Known rows, with every step that occurs
pize > rugiruz > feru: [ 2.39 -1.37 -0.42  0.01  0.33 -2.58  0.61  1.00 -3.82 -6.02  0.81  2.56
 -0.20  0.45  0.20 -4.98 -0.54 -1.03 -0.06 -1.77  0.20 -0.08  2.14]
nuga > feru > rugiruz > pize: [ 5.10 -0.21 -1.00 -0.56 -0.80 -0.13  0.81 -0.66 -2.79 -8.42 -1.32 -0.90
  5.05 -1.12  1.79  0.61 -2.92 -3.01  1.23 -1.18 -1.57 -0.27 -0.04]
pize > goki > rugiruz > nopi > tubul: [ 0.82 -0.19 -0.21 -0.44 -0.74 -2.63  0.20 -0.63 -4.23 -3.36 -1.85  2.29
 -3.16  1.53  0.88 -6.71 -0.91 -1.92 -1.65 -0.91  1.60 -1.04 -1.76]
tubul > rugiruz: [ 0.78 -0.74 -0.84 -2.21  0.81 -0.12  0.62  0.55 -0.57 -2.40  1.36 -0.75
 -0.24  1.36 -1.02 -1.36  0.33  0.26 -1.22 -0.64 -2.34 -0.52 -0.09]
pize > goki > nuga: [ 2.53 -2.79  0.70  0.26  0.07  0.61 -0.19 -3.52  0.31  1.17 -0.23  4.62
  2.40  0.77  0.31 -2.63 -1.18 -1.18  0.85  0.36  2.68 -1.24 -2.28]
baro > nuga > goki > rugiruz: [ 0.08 -1.60 -1.94 -1.61  0.56  0.73  0.60 -3.58 -2.42 -3.92 -1.54 -0.45
  5.52 -1.91 -0.02 -4.95 -2.95 -1.34 -0.63  0.99  1.03 -0.81 -1.14]
nuga > feru > rugiruz > pize > goki: [ 4.82 -0.69 -0.02 -0.07 -0.70  0.35  0.53 -3.50 -2.42 -8.34 -1.90  2.23
  6.03 -1.04  1.76 -0.76 -2.92 -3.25  1.23 -1.91  0.09 -0.82 -2.11]
rugiruz > nuga > baro: [ 2.28 -1.67  0.38  0.31 -0.04  0.14  0.20 -1.00 -0.58  1.49 -3.72  0.95
 -0.65  0.80  0.89 -3.77 -2.87 -1.44 -1.66 -2.04  0.19 -1.48  0.94]
rugiruz > pize: [ 1.31  0.14  0.07  0.58 -0.85  0.31 -0.25  0.52  0.55 -3.43 -0.43 -2.30
  2.09 -1.15  1.37  0.82 -2.31 -2.02  2.47  0.53 -0.41 -0.04 -0.05]
nopi > tubul > rugiruz > feru: [ 1.47 -2.08 -1.37 -2.36 -0.69 -1.80  0.86  2.81 -2.24 -2.99  1.32 -1.42
 -3.08  3.93  1.65 -4.22  0.49 -0.27 -2.39 -2.67 -3.56 -0.22  0.49]
goki > nuga > baro > rugiruz: [ 6.81 -3.59 -1.11 -0.09  0.44  0.14  0.69 -1.44 -3.06  0.99  0.03 -0.71
 -0.90  1.57 -0.84 -2.85 -2.07 -2.03 -1.12 -0.54  0.91 -1.54  0.36]
pize > goki > rugiruz > feru: [ 3.93 -2.31  0.74  0.08  0.05 -2.68  0.80 -1.58 -3.54 -5.40 -0.07  4.14
  1.79  1.13  2.29 -6.12 -0.61 -2.06  0.12 -0.43  0.85 -0.43 -0.78]
goki > rugiruz: [ 1.71 -0.77 -0.29 -0.48  0.30 -1.65  0.74  0.55 -2.44 -1.46  0.09  0.95
 -1.53 -0.30  0.73 -2.55 -0.34 -1.22  0.24  0.73  0.32 -0.05  0.27]
feru > rugiruz > pize > goki: [ 1.83 -0.19  0.33 -0.97 -0.34  0.44  0.02 -2.43 -2.21 -4.94 -0.30 -0.54
  1.74 -1.10  1.09 -1.63 -2.26 -3.32  1.64  0.00 -0.34 -0.41 -1.37]
baro > nuga: [-0.90  0.20 -1.25 -0.61  0.18  1.39 -0.20 -1.09 -0.08  0.28 -0.49 -2.48
  2.07 -0.08 -1.46 -0.39 -1.96  0.81 -0.36  1.28  0.31 -0.67 -0.52]
goki > rugiruz > nuga: [ 1.87 -1.20 -0.34 -0.77  0.34 -2.11  0.59  0.57 -2.12 -2.43 -1.60 -0.09
  0.46  0.37  1.87 -4.14 -3.16 -1.83 -0.16  1.77 -0.10 -0.69  1.87]
goki > rugiruz > nuga > baro: [ 3.89 -2.33  0.06 -0.09  0.31 -1.56  0.94 -0.41 -3.12 -0.01 -3.44  1.75
 -2.34  0.52  1.71 -6.25 -3.15 -2.67 -1.42 -1.39  0.54 -1.56  1.18]
baro > rugiruz > pize > goki > nuga > feru: [ 8.51 -3.34 -0.82  1.30 -0.52  0.44  0.30 -3.62 -1.55 -8.05 -0.66  0.79
  9.18  0.41  1.26 -0.42 -4.76 -3.48  2.27  0.31  1.82 -1.71 -1.71]
feru > rugiruz > nuga > baro: [ 2.98 -1.34 -0.25 -1.70  0.31 -0.31  0.86 -1.36 -3.60 -0.13 -2.93 -0.54
 -2.08  0.88  0.80 -4.68 -2.98 -2.16 -2.50 -1.92 -1.32 -1.31  1.61]
rugiruz > nuga > goki: [-0.55 -1.66 -0.34 -0.84  0.10  0.61 -0.01 -2.82  0.78 -3.62 -2.65 -0.14
  6.74 -0.71  1.93 -3.79 -3.73 -1.54 -0.96 -0.14 -0.10 -0.65  0.67]
baro > rugiruz > nopi: [ 2.76  1.51 -1.54 -0.49  0.46 -1.89  0.34  0.63 -3.85 -8.10  0.27 -5.42
  2.64  1.47 -1.77 -1.80 -2.35 -0.49 -1.68  1.90 -0.95 -0.55  1.82]
rugiruz > pize > goki: [ 1.25 -0.37  0.99  1.02 -0.67  0.74 -0.56 -2.07  0.90 -2.97 -0.83  0.86
  2.93 -1.09  1.34 -0.59 -2.11 -2.39  2.41 -0.15  1.16 -0.61 -2.05]

Rows
[ 4.97 -3.33  0.13  0.43 -0.10  0.48  0.42 -1.94 -1.07  3.34 -1.55  3.37
 -1.49  0.77  0.14 -3.38 -1.29 -1.83 -0.34 -1.96  1.75 -1.49 -0.91] : goki > nuga > baro
[ 6.91 -3.17  0.31  1.80 -1.07  0.81  0.03 -4.04  0.49 -6.01 -2.18  5.05
  8.43 -0.51  2.31 -1.13 -4.12 -3.39  2.92 -0.98  2.73 -1.63 -2.92] : rugiruz > pize > goki > nuga > feru
[ 7.62 -1.87 -1.42 -0.14  0.37 -1.38  0.67 -1.42 -4.73 -4.81 -1.25 -2.10
  1.09  2.11 -1.63 -5.23 -3.66 -2.48 -2.11 -0.06  0.88 -2.06  0.91] : goki > nuga > baro > rugiruz > nopi
[ 0.01  1.34 -1.46 -2.43 -0.86 -2.02  0.45  1.35 -5.06 -3.90 -0.82 -3.01
 -4.14  1.77  0.10 -3.71 -0.96 -1.16 -2.81 -0.51 -1.73 -0.11  0.67] : feru > rugiruz > nopi > tubul
[ 5.72 -2.86 -0.46  0.37 -0.16  0.56 -0.19 -2.40 -1.35 -4.69  0.95 -1.75
  4.76  0.41  0.56 -1.39 -4.36 -3.60  2.36  2.36  1.44 -1.29 -1.02] : baro > rugiruz > pize > goki > nuga
[ 2.39 -1.87 -0.63 -0.45 -0.52 -0.32  0.53 -2.14 -1.84 -7.49 -1.48 -0.34
  5.50 -3.10  2.85 -3.91 -3.48 -4.26  2.17  0.33  0.41 -0.16 -0.74] : nuga > goki > rugiruz > pize
[ 3.78 -0.25 -1.31 -0.58 -0.53  1.73  0.34 -4.49 -2.69 -8.15 -2.49 -0.24
  7.84 -1.00  0.30 -1.08 -4.85 -2.50  0.83 -0.64  0.38 -1.52 -2.54] : baro > nuga > feru > rugiruz > pize > goki
[ 1.96  0.32 -0.57 -1.43 -0.49 -0.22  0.38  0.34 -2.66 -5.20  0.17 -3.48
  0.59 -1.18  1.14 -0.15 -2.42 -2.98  1.50  0.85 -1.91  0.19  0.61] : feru > rugiruz > pize
[ 0.85 -0.16 -0.61 -2.37  0.30 -0.79  0.56 -0.09 -2.61 -2.91 -1.12 -2.48
  0.34  0.81  0.82 -2.59 -2.92 -1.31 -1.41  1.39 -1.97 -0.40  2.31] : feru > rugiruz > nuga
[ 1.95  1.04 -1.15 -2.24  0.76 -1.69  0.62  0.58 -2.12 -8.11  0.10 -2.16
  2.00  1.80 -1.79 -3.77 -1.24 -0.08 -2.23 -0.06 -2.46 -1.01  0.45] : tubul > rugiruz > nopi
[ 1.80  1.87 -0.97 -2.06  0.23 -1.94  0.63 -0.13 -4.67 -7.59 -0.66 -2.47
  0.88  0.62 -0.98 -3.29 -1.51 -1.23 -1.89  0.81 -1.60 -0.30  1.25] : feru > rugiruz > nopi
[ 2.03 -2.02 -1.81 -1.89 -0.66 -0.68  0.85  1.04 -0.79 -3.31 -2.05  0.10
  0.81  3.42  1.95 -2.71 -2.38 -0.33 -2.97 -3.00 -2.53 -1.45  0.35] : nopi > tubul > rugiruz > nuga > feru
[ 3.75 -2.77  0.74  0.91 -0.72  0.75 -0.46 -3.01  0.76 -2.32 -0.51  2.36
  4.21 -0.41  1.53 -1.69 -3.60 -3.35  3.15  1.07  2.39 -1.20 -2.29] : rugiruz > pize > goki > nuga
[ 5.72 -1.40 -2.14 -1.75 -1.22 -2.04  1.05 -0.43 -5.27 -6.61 -2.16  1.03
  1.41  2.44  1.01 -4.31 -2.70 -2.09 -2.47 -1.54 -0.26 -1.14 -0.20] : goki > nuga > feru > rugiruz > nopi > tubul
[-0.74  1.24 -0.84 -0.33 -1.20 -1.54 -0.15  1.75 -2.11 -2.05 -1.45 -1.67
 -2.65  1.71  0.26 -2.81 -0.93 -0.37 -2.05 -0.77 -0.23 -0.34  0.00] : rugiruz > nopi > tubul
[ 6.15 -2.20 -0.79  0.11  0.20 -1.40  1.00  0.07 -4.19 -3.89 -0.03 -2.19
  0.16  2.38  0.54 -3.91 -1.20 -1.48 -1.98 -2.24 -1.28 -0.71  1.74] : nuga > baro > rugiruz > feru
[ 1.89 -0.15 -1.69  0.33 -0.18  1.30  0.26 -2.08 -0.41 -3.17 -2.10  0.25
  6.09 -0.10 -0.86  0.51 -2.44  0.81 -0.64 -0.74  0.63 -1.13 -1.18] : baro > nuga > feru
[ 2.70  0.10 -2.24 -1.59  0.19  0.84  0.89 -2.40 -3.46 -4.82 -1.57 -1.11
  4.98  0.00 -1.13 -0.49 -2.45  0.03 -1.62 -0.32 -0.90 -0.84 -0.45] : baro > nuga > feru > rugiruz
[ 1.59 -0.60 -1.18 -0.71  0.62 -0.65  0.16  0.63 -1.81 -3.23 -0.20 -5.36
  2.53  1.57  0.18 -1.11 -3.65 -0.67 -1.20  2.43 -1.32 -0.66  2.87] : baro > rugiruz > nuga
[ 1.54 -1.26  0.64 -0.12  0.46 -1.17  0.38 -2.19 -2.25 -1.31 -0.50  4.03
 -0.45 -0.19  0.59 -3.85 -0.01 -1.59  0.34 -0.10  1.85 -0.70 -1.80] : pize > goki > rugiruz
[ 5.05 -1.61  0.13  1.16 -0.28  1.02 -0.03 -2.75 -2.20 -2.55 -1.33 -1.51
  0.97 -0.16  0.21 -2.29 -3.04 -3.44  0.70 -1.89  1.05 -1.60 -1.49] : nuga > baro > rugiruz > pize > goki
